Each row comes from the steps of one walk. Every step used is in the known rows, and no mark comes twice. Write the walk behind each row, first mark first.
In the rows, zero is written as 128.
Known rows
mupim, fida, munobo, vitut: [ 69 110 124  95  89  93 121 116  96 121 158 160  83 116 124 147  58 177
 155 142  83 159 195 129 150]
fida, munobo, vitut, sego, todis: [131 121 125 101  80  87 103 125  95 134 124 116 142 148 196 142 146 163
 203 118  73 138 138 114 134]
todis, mupim, fida, korof: [ 66  72 137 129 121  84 178 147 100  73 152 142  89 120  76 134  90 117
 123 115  92 132 151 188 142]
korof, fida, munobo: [110 129 128 148 102 151 109 108 112 128 134 147 130 118 163 117 133 168
 109 107 140 132 103 143 122]
todis, mupim, fida, munobo: [ 60 107 137 137  99  95 116 132  92  80 160 157  97 124 103 143  94 150
 135 114 105 124 173 174 134]
vitut, sego, todis, mupim: [115 116 130 135  80  79 132 136  74  94 130 108 159 154 134 130 178 129
 155  90  88  96 112 171 117]
fida, munobo: [ 82 133 136 135  75 125 121 105  98 137 137 164 112 122 126 127 118 174
 125 103 120 125 120 123 108]
korof, fida: [105 129 121 133  92 135 150 105  95 129 132 141 136 118 125 110 134 162
  87 110 132 126  99 151 121]
munobo, vitut, sego, todis, mupim, fida, korof: [116  57 126  96 128  46 159 162  94  69 139  93 118 146 145 152 118 107
 196 130  44 141 169 179 170]
fida, munobo, fasemo: [100 122 133 169  79 114 140 108 125 129 116 144 113 121 110 104 124 183
 153  99 103 140 145 100 121]
tularem, sego, todis: [ 77 132 118 131  94 141 117 121  66 145  88 144 134 141 152 130 199 178
 144  95 103 115  60 139 118]
fasemo, korof, gimigu, munobo, vitut, sego: [183 120 130 144 102 137 147 128 163 140 130 117 106 126 173 131 126 156
 130 105 102 166 117 152 146]
fasemo, korof, fida, munobo: [141 126 152 180 101 160 133 125 146 123 130 135 137 120 172 114 164 163
  94  93 135 143 108 133 134]
fasemo, korof, fida, munobo, vitut, sego: [176 105 136 138  90 126 122 119 148 120 140  95 141 135 200 127 150 157
 153 103 100 158 150 133 160]
tularem, korof, gimigu, munobo: [114 159 112 183 118 151 145 103 100 140 146 166  89 102 115 108  84 151
  88 127 129 111  50 159  88]
vitut, munobo, fasemo, korof, fida: [152  97 137 200  78 125 219 113 158 114 121 146 136 111  54  83 159 180
  87  80 109 144 120 127 145]
fasemo, korof: [105 128 151 158  63 129 180 117 114 133 138 146 125 121  93 119 153 163
  84  91 108 131 123 124 115]
sego, todis: [ 87 143 131 134  81 111 148 122  74 139 120 148 141 130 126 122 162 165
 119 110 102 116  96 125 110]
todis, mupim, fida: [ 56 105 128 126  87  86 152 128  75  80 162 153 102 121  67 138  98 141
 108 116  99 119 172 184 134]
mupim, fida, korof, gimigu, munobo: [109  98 139 152 165 164 163 153 150 119 128 161  68 102 151 131  56 141
 108 130 116 166  80 180 140]
mupim, fida, korof: [ 72  84 141 123 119 116 188 138 101 110 148 158  90 115 104 137  68 136
 119 132  85 146 129 155 138]
gimigu, munobo, vitut, sego, todis: [127 135 122 108  91 105 113 110  98 141 119 115 129 151 186 137 119 168
 180 116  81 150 120 123 143]
munobo, vitut, sego, todis: [126 119 116  86  70  74 142 120  72 133 128 107 146 145 154 137 146 156
 175 122  65 132 134 125 138]

Write each row's walk
[154 126 144 221 114 169 162 112 179 121 108 115 121 125 140  88 142 180
  96  87 129 171 110 114 151] | gimigu, munobo, fasemo, korof, fida
[148 128 128 150 106 136 149 123 160 147 125 141  91 109 130 117 128 176
  93 106 124 172 119 136 139] | fasemo, korof, gimigu, munobo, vitut
[125 110 136 154 147 163 158 136 153 138 112 157  85 110 147 113 102 149
 101 109 138 153  53 164 115] | fida, korof, gimigu, munobo
[106  94 115  90  93  45 134 144  71  76 152 102 130 148 132 154 123 130
 182 128  50 130 186 174 162] | munobo, vitut, sego, todis, mupim, fida
[153 105 150 209 128 144 167 164 184 110 128 150 101 103 135 119 131 159
 124 111  91 168 149 131 151] | mupim, fida, munobo, fasemo, korof, gimigu
[ 80  95 133 172 100  85 130 134 121  71 142 142  95 126  85 122 100 157
 159 105  89 140 197 146 148] | todis, mupim, fida, munobo, fasemo
[168 116 147 213 107 141 160 150 185 127 109 142 117 111 132 100 178 167
 118  89 112 156 116 114 127] | fida, munobo, fasemo, korof, gimigu
[126 132 151 212  84 147 171 108 165 132 111 130 104 128 104  96 129 183
 110  83 109 165 129  95 135] | gimigu, munobo, fasemo, korof
[147  88 147 216 128 111 151 173 181  71 132 132 100 111 106 118 149 143
 126  95  97 155 171 162 153] | todis, mupim, fida, munobo, fasemo, korof, gimigu
[163 117 133 201  96 128 200 143 164 130 110 137 120 106  93  97 177 162
  95  90 106 151 115 127 123] | munobo, fasemo, korof, gimigu
[115 144 126 150 116 161 129 116 126 147 123 165  97 110 137 118 109 172
  86 106 144 140  69 159 107] | korof, gimigu, munobo
[144 139 149 188 113 174 152 131 161 144 123 155 102 110 139 116 140 167
  72  93 140 151  72 149 118] | fasemo, korof, gimigu, munobo
[121 104 113  95  76  44 129 129  72  99 131  98 146 155 129 136 170 137
 177 108  72 119 159 157 136] | munobo, vitut, sego, todis, mupim
[ 98  86 123  96  85  62 106 129  96  77 171 121 103 139 132 157  82 141
 191 122  70 138 216 173 159] | todis, mupim, fida, munobo, vitut, sego
[123 107 122 107  83  55  88 133  92  95 130 101 141 155 169 138 165 142
 202 104  78 122 161 148 139] | fida, munobo, vitut, sego, todis, mupim
[114  85 121 112 158 130 161 148 147 124 131 149  56 103 145 134  48 148
 128 145 100 184 126 168 161] | mupim, fida, korof, gimigu, munobo, vitut
[154 114 138 204  92 137 189 121 156 117 116 114 139 118 110  90 176 165
  95  90 111 154 130 115 149] | munobo, fasemo, korof, fida
[131 118 153 206  75 128 158 123 160 124 117 134 118 124 116 105 156 175
 133  82  98 154 150  89 132] | fida, munobo, fasemo, korof
[120 131 133 125  79 110 143 127  77 131 122 124 159 148 164 134 160 146
 156 105  82 110  93 135 113] | vitut, sego, todis
[116 110 130  96 103  88 108 141  92 114 141 122 124 141 199 160 100 155
 207 140  51 149 169 130 158] | mupim, fida, munobo, vitut, sego, todis
[107 106 143 140 113  93  97 156  93  76 147 119 138 150 178 156 134 127
 186 109  72 114 144 174 142] | vitut, sego, todis, mupim, fida, munobo
[120 100 161 216 119  93 142 168 153  64 122 115 127 136 128 120 173 151
 159  95  73 148 177 125 162] | sego, todis, mupim, fida, munobo, fasemo, korof
